Each row was made from one path, in order. Every step used is in the known rows, and no mark comes twice. Write each row's path.
Known rows:
ratok -> nafod:  .26 -.16 -.26 -.14  .17 -.30  .13 -.02 -.23 -.13 -.16  .17 -.03 -.05 -.26 -.35 -.22  .07 -.11 -.10 -.10  .16 -.10 -.08 -.37 -.22 -.24 -.14  .11 -.11 -.30  .39 -.16  .08 -.09  .03 -.27 -.02  .04  .03  .01 -.09 -.01 -.01 -.30  .14  .11  .07 -.20  .01
batilok -> tifu -> dede -> duso -> ratok:  .61  .00 -.06 -.08 -.17 -.02 -.15 -.07 -.11 -.17  .08  .05  .39  .14  .17 -.50 -.14  .46  .08  .12  .01 -.05  .19 -.25 -.01 -.15  .06  .11  .17 -.03 -.07  .03  .07  .03 -.36  .10 -.06 -.15 -.39  .38 -.13 -.28  .30  .22  .19  .20  .27 -.26 -.24 -.19
zimas -> tifu -> nafod -> dede -> duso: -.31 -.24  .38 -.21  .29 -.29 -.61 -.14 -.08  .45  .10 -.16  .07  .16 -.47 -.14 -.20  .03 -.21  .30  .02  .29  .09 -.09 -.21 -.18  .09 -.30 -.04  .06  .05 -.08 -.19  .02 -.04  .27 -.08 -.21 -.04  .29  .04 -.06  .03  .22 -.01  .09 -.34 -.19 -.32  .04
ratok -> nafod -> dede -> duso -> batilok:  .10 -.25  .14 -.01  .12 -.18  .11 -.21 -.04  .24 -.01 -.10  .29  .44 -.24 -.34 -.10  .00 -.04  .04  .12  .00  .29 -.11  .01 -.05  .04 -.18 -.08 -.08 -.09  .34 -.15  .28 -.27  .11 -.11 -.19  .20  .01  .05 -.11  .08 -.06 -.01  .23 -.13  .03 -.40  .06
duso -> pirib -> tifu -> nafod: -.32  .04  .14 -.25  .29 -.26 -.30 -.25 -.38  .24 -.13  .07 -.20 -.22 -.19 -.01 -.34 -.08 -.14 -.02 -.10  .27 -.12  .07 -.17 -.12 -.41 -.37 -.07 -.11  .08 -.15 -.15 -.05  .15  .00 -.24 -.18 -.14  .05  .03 -.01 -.01 -.07 -.44  .09  .10 -.06  .06  .02
duso -> ratok -> nafod:  .41 -.10 -.40 -.20  .00 -.27  .18 -.17 -.20 -.22 -.08  .07  .05 -.21  .03 -.39 -.19  .08 -.09 -.05  .02  .14 -.09 -.03 -.21 -.10 -.14  .11  .13 -.07 -.15  .46 -.12  .15 -.06 -.05 -.22 -.02 -.14  .09 -.02 -.07  .09 -.06 -.39  .27  .39  .06 -.49 -.06
duso -> ratok:  .23  .15 -.23 -.21  .05 -.28  .00 -.06 -.25 -.25 -.03  .08  .16 -.22 -.08 -.22 -.24  .16 -.10  .06  .01  .09 -.20  .07 -.13 -.09 -.04  .10  .06 -.03 -.21  .24  .05  .12 -.06 -.15 -.26  .07 -.33  .25 -.04 -.11  .00  .17 -.13  .20  .28  .11 -.42 -.16
ratok -> nafod -> dede: -.13 -.11  .10 -.12  .20 -.19  .09  .01 -.26  .03 -.25  .19 -.07  .06 -.50 -.20 -.14 -.06 -.17 -.03 -.11  .09  .04 -.23 -.14 -.13 -.12 -.14  .05 -.10 -.20  .32 -.15  .08 -.18  .06 -.27  .03  .04 -.04  .05 -.05 -.10 -.07 -.15  .08  .05  .03 -.39  .04
pirib -> tifu -> duso -> ratok -> nafod -> dede: -.14 -.22 -.04 -.12 -.11 -.22  .06 -.05 -.16  .05 -.34  .18 -.04 -.03 -.04  .02 -.34 -.14 -.02  .15  .11 -.19  .05  .01 -.13  .04 -.09  .02  .15  .09 -.01  .05 -.11  .08 -.17  .06 -.10  .01 -.01  .09 -.05  .30  .14  .02 -.37  .22  .01  .03 -.48  .08
tifu -> nafod -> dede -> duso: -.39 -.17  .40 -.10  .35 -.26 -.55 -.11 -.07  .37 -.06 -.16  .09  .15 -.48 -.09 -.11  .05 -.23  .08 -.02  .36  .02 -.08 -.10 -.19 -.01 -.34 -.05 -.03  .00  .08 -.11  .06 -.13  .23 -.12 -.15  .03  .09  .16 -.22  .02  .16 -.06  .17 -.30 -.06 -.29 -.02
duso -> pirib:  .08  .28  .06 -.24  .27 -.08  .03  .04 -.27 -.05  .01  .13 -.18 -.07 -.25 -.04 -.21  .17 -.12 -.02 -.12  .36 -.23 -.10 -.15 -.15 -.22 -.12 -.08 -.08 -.25  .19 -.01 -.04  .12 -.04 -.22 -.05 -.19  .31  .05 -.17 -.07  .05 -.14  .08  .10 -.05  .01 -.18
nafod -> dede -> duso -> pirib: -.23  .03  .47 -.10  .26  .01 -.14 -.02 -.08  .27  .00  .06 -.05  .42 -.44  .12 -.05  .23 -.15  .04 -.04  .41  .05 -.21  .05 -.13  .07 -.11 -.20  .07 -.14  .06  .01 -.06 -.02  .10 -.07 -.06 -.06  .29  .15 -.18  .03  .19  .02  .09 -.16 -.19 -.09 -.23
dede -> duso:  .22 -.12  .02  .11  .20 -.24 -.11  .17 -.09  .01  .04 -.02  .13  .09 -.23 -.22 -.25  .31 -.10 -.04 -.04  .20 -.17  .00 -.31 -.29  .06 -.10  .01  .12 -.21  .09  .01  .12 -.02  .10 -.10 -.03  .02  .26  .10 -.29  .09  .35  .00  .09 -.26  .01  .00 -.18
batilok -> tifu -> duso -> ratok -> nafod -> dede:  .41 -.01  .12 -.31 -.13  .01  .09  .02  .00 -.08 -.23  .25  .19  .09  .09 -.29 -.20  .09  .01  .15  .10  .02  .15 -.27  .01  .17 -.03  .10  .14 -.10 -.25  .26 -.10  .04 -.33  .15 -.09 -.09 -.19  .23 -.18  .27  .02 -.18 -.06  .26  .07 -.22 -.60 -.13
zimas -> dede -> duso -> ratok:  .18 -.01 -.12 -.06  .15 -.33  .09  .05  .00 -.07  .13 -.19  .37  .08  .16 -.11 -.13  .31 -.18  .15  .01  .26 -.01  .07 -.08 -.29  .26  .18  .05  .09 -.13  .26 -.08  .03  .05  .08 -.01 -.17 -.15  .45  .19  .09  .17  .28  .06  .26  .02 -.13 -.32 -.20
duso -> pirib -> tifu -> dede: -.10  .07  .01 -.06  .04 -.09  .00 -.05 -.51  .04 -.11  .23 -.25  .01 -.17 -.01 -.29  .12  .05  .02 -.15 -.14 -.09 -.10 -.12 -.11 -.34 -.21  .03  .00  .08 -.26  .02 -.06 -.06 -.07 -.26 -.06 -.34  .18 -.07 -.17  .16  .09 -.19  .02  .20 -.09  .11  .03
duso -> batilok:  .13  .21 -.16 -.11  .03 -.30  .08  .02 -.28  .03 -.05 -.04  .31 -.06 -.23 -.41 -.36  .07 -.01  .11  .05  .04 -.12  .08 -.11 -.05 -.13 -.18 -.03 -.16 -.25  .16 -.02  .20 -.15 -.12 -.27  .00 -.18  .16 -.06 -.15 -.15  .08 -.01  .17  .02  .09 -.31  .02
nafod -> dede: -.31  .14  .21 -.12  .18 -.18 -.10  .17 -.33  .00 -.20  .21  .01  .03 -.60 -.09 -.19  .06 -.17  .09 -.11  .11 -.12 -.14 -.08 -.10 -.05 -.12 -.03 -.02 -.21  .03  .00  .00 -.16 -.06 -.29  .11 -.16  .10  .02 -.13 -.25  .17  .03  .01 -.06  .06 -.25 -.02
pirib -> tifu: -.09  .06 -.10  .00  .13 -.32 -.01  .06 -.49 -.02 -.20  .20 -.03 -.08 -.36 -.02 -.45  .05 -.07 -.07 -.05 -.13 -.21  .11 -.29 -.17 -.30 -.17  .08  .08 -.17 -.28  .05  .06  .01 -.06 -.22  .10 -.06  .02 -.01  .10 -.11  .20 -.20 -.03 -.02  .10  .10  .06
dede -> duso -> ratok -> nafod:  .49 -.31 -.31 -.02  .08 -.29 -.01 -.24  .02 -.14  .02 -.06  .17  .01  .08 -.32 -.09  .23 -.10 -.02  .05  .18  .04 -.03 -.19 -.23  .05  .13  .09  .06 -.16  .42 -.05  .20 -.08  .08 -.04 -.11  .03  .18  .08 -.19  .32  .09 -.27  .31  .24 -.02 -.39 -.15
batilok -> tifu -> nafod -> dede: -.30  .20  .38 -.36  .25 -.06 -.35 -.08 -.31  .15 -.22  .18  .11 -.01 -.45 -.33 -.24  .00 -.13  .10 -.08  .17  .14 -.33  .01  .01 -.23 -.30  .05 -.26 -.16 -.13 -.12 -.04 -.30  .11 -.21 -.16 -.26 -.03 -.06  .05 -.28 -.08  .00  .03 -.02 -.20 -.33 -.03

Write each row's path:
-.07 -.01  .16 -.03  .11 -.18 -.21 -.11 -.06  .02  .02 -.09  .29  .16 -.28 -.07 -.10  .22 -.11  .13  .07  .11  .07 -.07  .10 -.08  .26  .11 -.06  .13 -.13  .13  .09  .14 -.20  .01 -.06  .06 -.17  .26  .10 -.18  .14  .24  .05  .19  .00 -.03 -.50 -.15 => nafod -> dede -> duso -> ratok
-.02 -.20 -.02  .18  .01 -.24 -.13  .04 -.36  .03 -.08  .08  .09  .11 -.14 -.11 -.28  .24  .03  .09 -.07 -.27 -.01 -.01 -.25 -.35 -.09 -.15  .16  .14  .14 -.32  .01  .08 -.18  .12 -.06 -.06 -.02  .09  .05 -.27  .31  .39 -.05  .04 -.17  .00  .20  .08 => pirib -> tifu -> dede -> duso
-.19 -.07  .39  .08  .24 -.13 -.21  .09 -.11  .11 -.10  .04  .16  .27 -.43 -.04 -.13  .18 -.14  .08 -.04  .13  .03 -.12 -.07 -.17  .12 -.09 -.07  .12 -.15  .06  .03  .07 -.15  .10 -.09  .00 -.02  .19  .13 -.20 -.02  .28  .09  .06 -.29  .00 -.16 -.11 => nafod -> dede -> duso
 .33 -.12  .20 -.17  .03 -.08  .09 -.24 -.02  .19 -.03  .02  .44  .51 -.06 -.47 -.20  .09  .03  .10  .10 -.05  .42 -.30  .11  .09 -.01 -.12 -.07 -.18 -.24  .20 -.11  .22 -.38  .20 -.03 -.20  .06  .00 -.08  .04 -.01 -.14  .13  .24 -.02 -.15 -.29  .00 => ratok -> nafod -> dede -> duso -> batilok -> tifu
 .42  .20  .07 -.17  .00 -.05  .02  .39 -.10 -.02 -.20  .30  .22 -.06 -.03 -.32 -.45  .24 -.01  .15 -.05  .15 -.15 -.16 -.26 -.03 -.17 -.11  .21 -.02 -.42  .05  .01 -.07 -.16  .13 -.14 -.13 -.21  .38 -.17  .09 -.14  .14  .15  .08 -.34 -.22  .05 -.18 => batilok -> tifu -> duso
-.48 -.21  .24 -.10  .13 -.31 -.47 -.41 -.19  .34 -.08 -.19  .16  .02 -.22  .02 -.23 -.05 -.14  .11  .10  .00  .13  .12  .10 -.06  .01 -.17 -.03  .06  .20 -.26 -.03  .15 -.10  .05 -.03 -.09 -.11 -.03  .11 -.01  .21  .15 -.31  .18 -.02 -.02 -.38  .02 => pirib -> tifu -> nafod -> dede -> duso -> ratok
-.32 -.01  .48  .02  .21 -.06 -.14 -.08 -.29  .28  .00  .08 -.13  .41 -.31  .29 -.21  .08 -.07  .02 -.02  .05  .03 -.13  .10 -.09 -.06 -.15 -.20  .12  .06 -.33  .02  .00  .05  .11 -.03 -.04  .08  .10  .10  .01  .04  .18 -.12  .00 -.15 -.13  .15 -.10 => nafod -> dede -> duso -> pirib -> tifu
-.71 -.06  .27 -.14  .27 -.29 -.34 -.14 -.49  .29 -.29  .08 -.11 -.10 -.57  .06 -.36 -.21 -.16  .06 -.05  .01  .03  .02 -.08 -.06 -.32 -.41  .03 -.06  .13 -.41 -.13  .03 -.10  .03 -.24  .00 -.12 -.16  .07  .12 -.15  .09 -.30  .01 -.05  .07 -.21  .17 => pirib -> tifu -> nafod -> dede
-.33 -.05 -.02 -.11  .26 -.40 -.32 -.12 -.45  .17 -.21  .06 -.05 -.31 -.30 -.13 -.43 -.08 -.10 -.07 -.08  .06 -.13  .12 -.31 -.17 -.33 -.34  .11 -.07  .06 -.29 -.10  .06  .03  .03 -.24 -.10 -.04 -.11  .03  .05 -.04  .11 -.38  .02 -.05  .08 -.06  .11 => pirib -> tifu -> nafod
-.23 -.16  .26 -.08  .34 -.28 -.36 -.29 -.19  .38  .00 -.08 -.16 -.02 -.11  .08 -.29  .05 -.13 -.05  .00  .31  .01  .08 -.13 -.21 -.29 -.38 -.10 -.01  .12 -.21 -.11  .01  .17  .17 -.04 -.23  .08  .09  .12 -.08  .24  .15 -.36  .12 -.11 -.18  .18 -.07 => dede -> duso -> pirib -> tifu -> nafod
 .40 -.02  .10 -.03 -.02 -.04 -.09  .14 -.18 -.11 -.02  .16  .27  .25 -.06 -.48 -.21  .44  .04  .12 -.10 -.03  .12 -.31 -.20 -.21  .02 -.07  .19 -.02 -.16 -.03  .01 -.02 -.32  .21 -.12 -.19 -.26  .28 -.12 -.32  .17  .25  .26  .05 -.07 -.29  .15 -.10 => batilok -> tifu -> dede -> duso
 .30 -.33 -.26 -.09  .13 -.37  .27 -.12  .04 -.11  .08 -.13  .21  .13  .24 -.25 -.07  .30 -.19  .03  .04  .29  .16  .03 -.13 -.30  .20  .16  .12  .07 -.13  .52 -.23  .08  .01  .12 -.02 -.24  .06  .27  .25  .21  .27  .01 -.17  .31  .12 -.12 -.41 -.12 => zimas -> dede -> duso -> ratok -> nafod
-.35 -.15  .28 -.22  .42 -.32 -.24 -.16 -.11  .44  .04 -.15 -.13  .10  .00  .14 -.23  .09 -.21  .04 -.06  .40  .12  .06 -.02 -.28 -.17 -.35 -.10 -.03  .13 -.06 -.27 -.10  .30  .24  .00 -.44  .07  .20  .29  .27  .14  .03 -.24  .16 -.16 -.29  .10 -.02 => zimas -> dede -> duso -> pirib -> tifu -> nafod
 .26  .02  .12 -.22  .10 -.21 -.29 -.22  .00  .27  .04 -.16  .53  .16  .11 -.55 -.35  .13  .02  .11  .14  .17  .19  .00 -.04 -.01 -.16 -.32  .01 -.22 -.19 -.02 -.12  .18 -.22  .21 -.06 -.38 -.09  .06 -.09 -.16 -.01  .03  .06  .25 -.17 -.23 -.13 -.08 => dede -> duso -> batilok -> tifu -> nafod
 .15 -.11 -.02  .07  .06 -.17 -.10  .11 -.15 -.07 -.02  .04  .13  .11 -.20 -.33 -.08  .38  .00  .09 -.09  .03  .00 -.11 -.29 -.35  .01 -.16  .13  .06 -.07  .15  .00  .04 -.23  .13 -.13 -.04 -.10  .30  .03 -.48  .28  .35  .05  .14 -.12 -.05  .01 -.05 => tifu -> dede -> duso
 .06 -.20 -.13  .17 -.11 -.29 -.01 -.13 -.30  .13  .00 -.07  .36  .19 -.05 -.29 -.34  .13  .15  .13  .05 -.44  .19  .06 -.11 -.16 -.13 -.24  .04  .00  .10 -.20  .01  .25 -.21  .02 -.11 -.11 -.06  .10 -.07 -.26  .23  .23 -.02  .15 -.11  .00 -.03  .15 => pirib -> tifu -> dede -> duso -> batilok
 .13  .02  .13 -.26  .20 -.29 -.07 -.09  .02  .35  .12 -.23  .56  .23  .20 -.49 -.26  .18 -.12  .17  .08  .28  .32 -.02  .05 -.12 -.04 -.28  .02 -.24 -.11  .10 -.25  .06 -.13  .25  .03 -.52 -.17  .20  .05  .24 -.06 -.06  .19  .25 -.15 -.34 -.20 -.05 => zimas -> dede -> duso -> batilok -> tifu -> nafod
-.53 -.16  .29 -.03  .18 -.34 -.39 -.32 -.24  .54 -.06 -.23  .27  .22 -.27 -.08 -.30 -.21  .00  .16  .15 -.08  .26  .17  .06  .00 -.18 -.40 -.14 -.08  .22 -.33 -.11  .27 -.13  .11 -.09 -.15  .06 -.13  .06 -.01  .04  .03 -.16  .15 -.24  .04 -.30  .19 => pirib -> tifu -> nafod -> dede -> duso -> batilok
 .17  .04 -.25  .00 -.12 -.30 -.01  .07 -.19 -.07 -.18  .08  .21 -.32  .10  .04 -.46  .07 -.01  .15  .10 -.13 -.18  .23 -.20 -.05 -.10  .04  .18  .15 -.10 -.14  .06  .10  .00 -.01 -.14  .05 -.21  .30 -.06  .14  .11  .19 -.27  .19 -.07  .06 -.22 -.04 => pirib -> tifu -> duso -> ratok
 .35  .16  .04 -.13  .09 -.23  .23  .04 -.05  .21  .15 -.06  .56  .41  .23 -.39 -.33  .31 -.04  .15  .08  .08  .25 -.10  .09 -.09  .14 -.05  .00 -.14 -.29  .07 -.12  .09 -.13  .17 -.01 -.39 -.05  .26  .01  .27 -.11  .03  .38  .18 -.13 -.28 -.06 -.11 => zimas -> dede -> duso -> batilok -> tifu
 .44  .30  .24 -.28  .05  .12  .03  .22 -.05  .05 -.15  .33  .00  .06  .04 -.18 -.33  .23  .00  .12 -.02  .31 -.16 -.23 -.08  .08 -.15 -.14  .05 -.12 -.42  .12 -.03 -.17 -.07  .12 -.11 -.18 -.24  .46 -.15  .12 -.06  .05  .07  .13 -.19 -.37  .13 -.28 => batilok -> tifu -> duso -> pirib
 .08  .06  .19 -.12  .39 -.17  .13  .14 -.03  .13  .16 -.06  .00  .25  .04  .03 -.11  .33 -.22  .04 -.13  .52 -.05 -.10 -.07 -.36  .11 -.08 -.07  .04 -.15  .30 -.14 -.13  .21  .14 -.05 -.29 -.08  .45  .25  .12  .10  .14  .03  .15 -.16 -.23  .08 -.24 => zimas -> dede -> duso -> pirib
 .13 -.16 -.04 -.21 -.06 -.16  .13  .03  .06 -.05 -.24  .14  .11 -.05 -.05 -.11 -.16 -.02 -.08  .17  .08  .11 -.02 -.11 -.13  .00  .06  .07  .11  .01 -.17  .51 -.15  .10 -.26  .10 -.16 -.01 -.15  .29 -.02  .11  .11 -.03 -.23  .31 -.02  .00 -.67 -.02 => tifu -> duso -> ratok -> nafod -> dede
 .01 -.10  .20  .06  .21 -.14 -.06 -.08 -.25  .18  .00  .05 -.21  .18 -.09  .15 -.34  .22  .00 -.04 -.05  .14 -.06  .01 -.11 -.18 -.19 -.10 -.11  .12 -.04 -.26  .01  .02  .14  .03 -.05 -.11  .09  .15  .11 -.03  .16  .24 -.19  .06 -.12 -.14  .32 -.14 => dede -> duso -> pirib -> tifu
 .30  .14 -.23 -.15 -.08 -.22 -.02  .21 -.04 -.18 -.13  .04  .24 -.29  .07 -.16 -.32  .16 -.06  .16  .08  .22 -.22  .14 -.22 -.09  .00  .03  .17  .07 -.28  .30  .02  .06 -.09 -.01 -.19 -.06 -.29  .48 -.06 -.08  .06  .25 -.10  .27 -.08  .03 -.35 -.15 => tifu -> duso -> ratok
 .40  .30 -.09 -.22 -.03 -.11  .08  .00 -.30 -.03 -.05  .16  .41  .05 -.04 -.51 -.41  .14  .05  .05  .03 -.09  .08 -.17  .00  .05 -.21 -.13  .02 -.22 -.39  .03  .04  .14 -.23 -.05 -.18 -.16 -.23  .11 -.22  .04 -.26 -.03  .20  .11  .10 -.09 -.14 -.05 => duso -> batilok -> tifu
 .04 -.09 -.10 -.23  .08 -.18  .05 -.22 -.23 -.16 -.16  .09  .08 -.01 -.26 -.23 -.08  .01 -.11  .05 -.01  .03  .07 -.17 -.03 -.06  .00  .05  .02 -.07 -.16  .36 -.12  .12 -.20 -.07 -.27  .07 -.18  .05  .04  .01  .05 -.08 -.26  .20  .37  .07 -.70 -.03 => duso -> ratok -> nafod -> dede
-.11  .16  .06 -.09  .17 -.13  .01 -.05 -.44  .04 -.08  .22 -.25 -.04 -.20  .11 -.38  .09 -.07 -.05 -.09  .07 -.19 -.03 -.12 -.10 -.33 -.14 -.10  .01 -.05 -.25  .03 -.02  .15 -.06 -.22 -.03 -.09  .13  .06  .09 -.01  .10 -.28 -.03  .09 -.06  .18 -.11 => duso -> pirib -> tifu
